What can hang from each mark:
keleg: bifo kisu
viba: bifo mase ritam
kisu: bifo keleg ritam
ritam: viba
nimi: kisu
bifo: keleg kisu nimi viba

Each row was made from one small tree. Brackets hold a mark, then the marks that hang from it, in alphabetical order. Every link used is in the known rows. Write each row's tree.
Known rows:
[kisu [bifo nimi] keleg [ritam [viba mase]]]: [ 1.481 -3.721 -1.732 -0.218 -1.585  1.171  0.029  2.008 -1.465  0.827
  0.302  1.443 -3.737  2.886 -1.833  0.099 -1.417  4.532 -3.066  0.377
 -2.462  2.847  1.245]
[keleg kisu]: [ 2.117  1.314 -0.483 -1.189 -0.817 -2.425 -0.392 -0.160 -1.688  0.082
  0.725  0.994 -0.655 -0.882 -1.404  2.508  0.026 -0.720  0.482 -1.915
 -0.215 -0.379 -1.619]
[keleg [kisu [bifo [viba ritam]]]]: [ 2.136 -0.749 -0.175 -1.514 -0.126 -0.946 -0.261  0.512 -1.156 -0.771
  0.802 -0.314 -2.178 -0.478 -1.614  4.505 -1.329  1.866 -1.446 -1.671
 -2.213  0.386 -0.988]
[keleg [bifo [viba mase]]]: [ 0.965  0.313  0.087  1.531  0.666 -0.514 -1.676 -0.585 -0.994 -0.551
  0.569 -0.278  0.769 -0.080 -0.114 -0.762 -2.501  2.483 -0.377  0.709
 -2.927 -0.592 -1.136]
[viba [bifo keleg nimi] mase ritam]: [-2.206 -3.714 -1.786  0.151 -0.902  1.177  1.109  0.569  5.044  2.811
  0.090  0.102 -2.100  2.087 -4.839  4.290 -0.524  3.766 -0.212 -3.403
 -3.080  0.059 -0.694]
[nimi [kisu bifo]]: [ 2.995 -0.828 -0.594 -1.274 -0.769  1.798 -1.101 -1.871 -0.324 -0.456
  0.014  0.305 -0.006  0.378 -1.038  1.560 -1.207 -0.402  0.495 -1.737
 -0.526  0.919  1.435]
[viba [bifo keleg kisu nimi] mase ritam]: [-1.250 -3.558 -1.476  0.018 -0.479  1.717  1.714  0.055  4.258  3.221
  0.238  0.308 -2.637  1.886 -4.312  4.678 -1.530  4.360 -1.353 -3.209
 -3.558 -1.503 -0.290]
[viba [bifo nimi] mase ritam]: [-1.015 -3.193 -1.209 -0.795 -0.211  1.683  0.010  2.939  4.027  1.878
  0.381  0.467 -1.045  1.557 -3.621  3.367  0.192  3.203 -0.439 -2.237
 -2.818  0.595 -0.822]
[nimi [kisu ritam]]: [ 1.100  0.353 -1.186 -2.643 -1.711  0.450 -0.182  0.162 -2.377 -4.240
 -0.070  0.327 -1.402  1.153 -1.416  1.448 -0.674 -0.346  1.676 -1.074
 -0.315 -0.503  0.746]
[viba mase]: [ 0.475  0.089 -0.320  0.740  0.074 -0.506 -1.160 -0.855  0.414  0.556
  0.235  0.725  0.090  0.109 -1.191  1.603 -0.661  1.785  0.406  0.349
 -0.611  0.874 -1.355]
[keleg [bifo nimi [viba mase]] [kisu ritam]]: [ 1.271 -0.292 -1.137  0.343 -0.882 -2.697 -0.278  1.144 -3.567 -2.716
  1.550 -0.199 -1.413  0.424 -1.556 -0.899 -1.691  2.052 -0.631 -0.646
 -3.848 -0.856 -1.126]
[bifo keleg [kisu ritam] nimi viba]: [ 0.166 -1.502 -1.355 -0.440 -1.270  1.523  3.073 -1.482 -2.854 -1.578
  0.540  0.020 -2.533  3.132 -1.848  0.599 -2.011  3.322 -1.852 -0.123
 -2.129 -1.898  1.026]
[nimi [kisu keleg [ritam [viba bifo mase]]]]: [ 1.054 -3.523 -1.962 -2.193 -1.980  1.011 -0.714  3.557 -1.397 -0.184
  0.514  1.407 -4.574  2.323 -2.897  2.977 -1.658  3.920 -0.761 -3.494
 -2.712 -0.050  2.302]
[viba [bifo [kisu keleg] nimi] mase ritam]: [ 0.361 -3.587 -1.755 -1.324 -0.673  2.749  1.293  3.150  2.356  3.693
  0.853  0.937 -3.177  2.095 -3.072  3.627 -1.368  3.872 -2.897 -2.198
 -5.316 -0.882  0.847]
[kisu keleg]: [ 1.466  0.233 -1.019 -0.970 -1.565  0.830  0.402  0.257 -0.981  1.024
  0.506  1.101 -1.244  1.131 -0.699  1.066 -0.599  0.619 -0.930 -0.485
 -1.955  0.372  0.671]
[viba [bifo keleg kisu] mase ritam]: [-1.369 -2.171 -0.779  0.355 -0.341  0.973  0.475 -0.375  3.721  2.533
 -0.170  0.557 -3.686  1.322 -3.566  6.301 -2.165  4.582 -0.605 -3.962
 -3.230 -1.879 -0.670]
[bifo [keleg kisu] nimi [viba mase]]: [ 0.880 -1.684 -1.593  1.035 -0.642 -2.529  1.468 -2.633 -1.133  2.017
  1.444 -0.085 -0.576  0.376 -3.727  1.390 -0.743  2.120 -1.083 -1.337
 -2.172 -0.438 -0.920]
[keleg bifo kisu]: [ 2.536  2.141 -0.319 -0.386 -0.827 -2.850 -1.150 -0.232 -1.163 -1.063
  0.916  0.585 -0.194 -1.446 -0.827  0.501 -1.244 -0.894  0.941 -2.258
 -1.569 -1.461 -1.760]
[ritam viba]: [ 1.089 -0.539 -0.022 -1.614 -0.141  0.385 -0.296  1.604 -0.696  0.657
 -0.284  1.212 -0.198  0.151 -1.181  1.815 -0.308  1.697 -0.289  0.203
  1.630  0.820 -1.322]
[bifo keleg [kisu ritam] nimi]: [-0.143 -0.710 -1.540 -0.685 -1.679  1.000  2.638 -1.454 -1.272 -1.304
  0.114  0.639 -2.418  2.761 -2.227  0.753 -1.322  2.102 -0.711 -0.796
 -1.203 -1.550  0.496]

Write each row's tree:
[ 0.724  0.576  0.058  0.820  0.194 -0.161 -0.883  0.227 -3.528 -3.396
  0.506 -0.049 -1.932  1.035  0.262 -0.285 -3.868  4.112 -1.220  0.221
 -3.722 -2.266 -0.157] -> [keleg [bifo [kisu ritam] [viba mase]]]
[-1.237 -1.727 -0.518 -0.323 -0.118  0.626 -1.201  2.795  3.567  1.167
  0.061  0.606 -2.099  0.733 -2.920  5.518 -0.562  3.573  0.287 -2.507
 -2.623  0.182 -0.972] -> [viba bifo mase ritam]
[-0.501 -2.135 -1.388  0.819 -0.727  0.515  2.019 -2.225 -2.411 -0.613
  0.675 -0.019 -2.575  2.736 -2.426  0.865 -2.506  4.658 -1.874  0.388
 -2.943 -1.257  0.478] -> [bifo keleg [kisu ritam] nimi [viba mase]]
[-0.857 -2.455 -0.986 -0.776  0.643  0.895  1.006  0.678  0.934  0.387
  0.594 -0.726  0.271  1.201 -2.649  1.343 -0.445  3.212 -1.160  1.658
 -2.573  0.231 -1.666] -> [bifo nimi [viba mase ritam]]
[ 1.681 -1.386 -2.689 -3.263 -2.778  1.651  1.712  0.903 -2.965 -2.221
  0.878  0.439 -1.997  2.894 -2.223 -0.756 -0.317 -0.435 -0.224 -0.624
 -2.734 -0.331  2.295] -> [bifo [nimi [kisu keleg ritam]]]
[ 0.216 -2.062 -0.046  0.481  0.774  0.644 -1.084 -0.063  1.096  0.192
  0.044 -0.516 -1.021  0.679 -1.549  3.664 -1.873  4.423 -1.525  0.420
 -2.863  1.455 -0.671] -> [kisu [bifo [viba mase ritam]]]
[ 0.584 -3.481 -1.874 -2.489 -2.420  2.258  1.306  5.585 -1.185  0.533
  0.638  1.890 -3.958  3.596 -2.580  1.630 -0.487  3.764 -2.419 -2.320
 -2.312  0.681  1.827] -> [kisu keleg [ritam [viba [bifo nimi]]]]
[-0.685 -2.821 -1.651  0.996 -1.582  1.239  1.199 -0.128  0.754  0.816
  0.479  1.100 -3.891  2.982 -3.366  2.740 -2.049  4.764 -1.083 -2.958
 -3.168 -1.181  1.098] -> [viba [bifo keleg [kisu ritam] nimi] mase]
[-0.060 -2.234 -2.282 -1.751 -2.053  1.319  2.627 -1.619 -2.774 -2.907
  0.480 -0.876 -1.624  2.896 -3.213  0.273 -1.159  1.450  0.267 -0.928
 -1.798 -1.296  1.772] -> [bifo keleg [nimi [kisu ritam]] viba]
[-0.735 -3.600 -1.768 -0.939 -1.803 -0.154 -0.279  0.455  0.134 -0.486
 -0.183  0.956 -4.282  2.128 -4.343  4.364 -1.691  4.525  0.881 -4.571
 -0.894 -0.611  0.909] -> [nimi [kisu [ritam [viba [bifo keleg] mase]]]]
[ 0.799 -1.376  0.097 -0.967  0.274  1.407 -0.180  0.135  0.225 -0.680
 -0.145 -0.474 -0.722  1.031 -0.987  3.343 -1.595  2.765 -1.528 -0.163
 -2.164  1.073 -0.215] -> [kisu [bifo [viba ritam]]]
[-0.116 -3.755 -1.486  0.933 -1.347  0.012  0.448 -0.753  0.397  0.662
 -0.350  0.879 -3.155  2.565 -3.209  1.286 -1.529  5.016 -1.633 -0.825
 -0.656  2.351 -0.021] -> [kisu [bifo keleg nimi] [ritam [viba mase]]]
[ 1.302 -0.638 -0.052 -0.139 -0.948  1.316 -0.694  0.349 -3.108 -3.272
  0.221  0.294 -1.956  2.223 -0.068  1.432 -2.074  3.195 -1.447 -0.001
 -1.836  1.190  1.244] -> [kisu [bifo viba] ritam]
[ 1.353  1.173  0.098 -0.367 -0.263  0.931 -0.140  0.677 -3.978 -4.085
  0.406  0.040 -1.999  1.503  0.834 -0.285 -3.396  2.533 -0.925  0.118
 -3.147 -2.562  0.285] -> [keleg [bifo [kisu ritam] viba]]
[ 0.041 -1.786 -1.656 -1.569 -1.148 -1.391  2.945 -0.967 -0.246  0.502
  0.959 -0.730 -1.516  0.553 -4.044  3.517 -0.316  1.207 -0.722 -1.739
 -2.251 -1.252 -1.641] -> [bifo [keleg kisu] nimi [viba ritam]]
[ 1.475 -0.859 -0.546 -1.620 -0.625  1.242  0.908  2.671 -2.221 -1.987
  0.012  1.013 -1.810  1.216 -0.744 -1.388 -1.957  2.491 -1.361  0.169
 -1.108 -1.611 -0.531] -> [keleg [bifo [kisu [ritam viba]] nimi]]
[ 1.284 -1.187 -1.000 -0.463 -1.558  1.708  0.054  0.601 -0.760 -2.087
  0.050  0.912 -1.750  2.552 -1.137  0.126 -0.597  1.566 -0.899  0.121
 -1.333  2.047  1.053] -> [kisu [bifo nimi] ritam]
[-0.040 -2.130 -1.561 -0.318 -0.251  1.144  0.961  1.993  0.557  0.940
  1.146 -1.013 -0.519  1.518 -1.898 -0.530 -2.046  2.992 -2.070  0.437
 -6.112 -0.612 -0.839] -> [kisu [keleg [bifo nimi [viba mase ritam]]]]
[ 0.402 -2.592 -0.219  0.230  0.325  0.597 -1.587  2.936  1.437  2.719
 -0.100  1.729 -1.185  0.560 -2.471  3.322 -0.876  4.193 -0.503 -2.018
 -0.115  1.055 -0.626] -> [ritam [viba bifo mase]]
[ 0.369 -1.611 -0.581 -0.204  1.280  1.256  0.731  0.792  0.408 -0.038
  0.705 -0.967  0.369  0.489 -1.505  0.146 -2.535  3.238 -1.658  0.758
 -4.244 -2.206 -1.584] -> [keleg [bifo kisu nimi [viba mase ritam]]]
[-0.490 -1.088 -0.699  1.782 -0.092 -0.633  0.164 -2.813 -0.056  1.036
  0.303 -0.252 -0.548  1.075 -2.149  2.106 -1.922  3.579 -0.502 -0.392
 -1.717 -0.339 -0.621] -> [bifo keleg [viba mase]]
[ 2.361 -3.024 -1.661 -1.628 -1.781  0.559 -1.108  0.656 -2.807 -0.663
  0.004  0.970 -4.014  1.908 -1.883  1.715 -2.311  3.278 -1.583 -1.496
 -2.212  1.736  2.091] -> [nimi [kisu bifo keleg [ritam [viba mase]]]]
[ 3.706 -1.330 -1.455 -1.744 -1.673  2.157 -0.456 -1.567 -0.864  0.583
  0.520  0.571 -1.337  1.275 -1.081  1.215 -1.501 -0.099 -1.069 -1.764
 -2.519  0.914  2.927] -> [nimi [kisu bifo keleg]]
[-0.058 -0.957 -0.035 -0.932  1.304  0.677  0.312  0.210 -0.482 -0.049
  0.364 -0.416 -1.334  0.234 -1.279  3.744 -2.125  4.002 -1.402  0.893
 -2.645 -1.348 -1.397] -> [bifo kisu [viba mase ritam]]
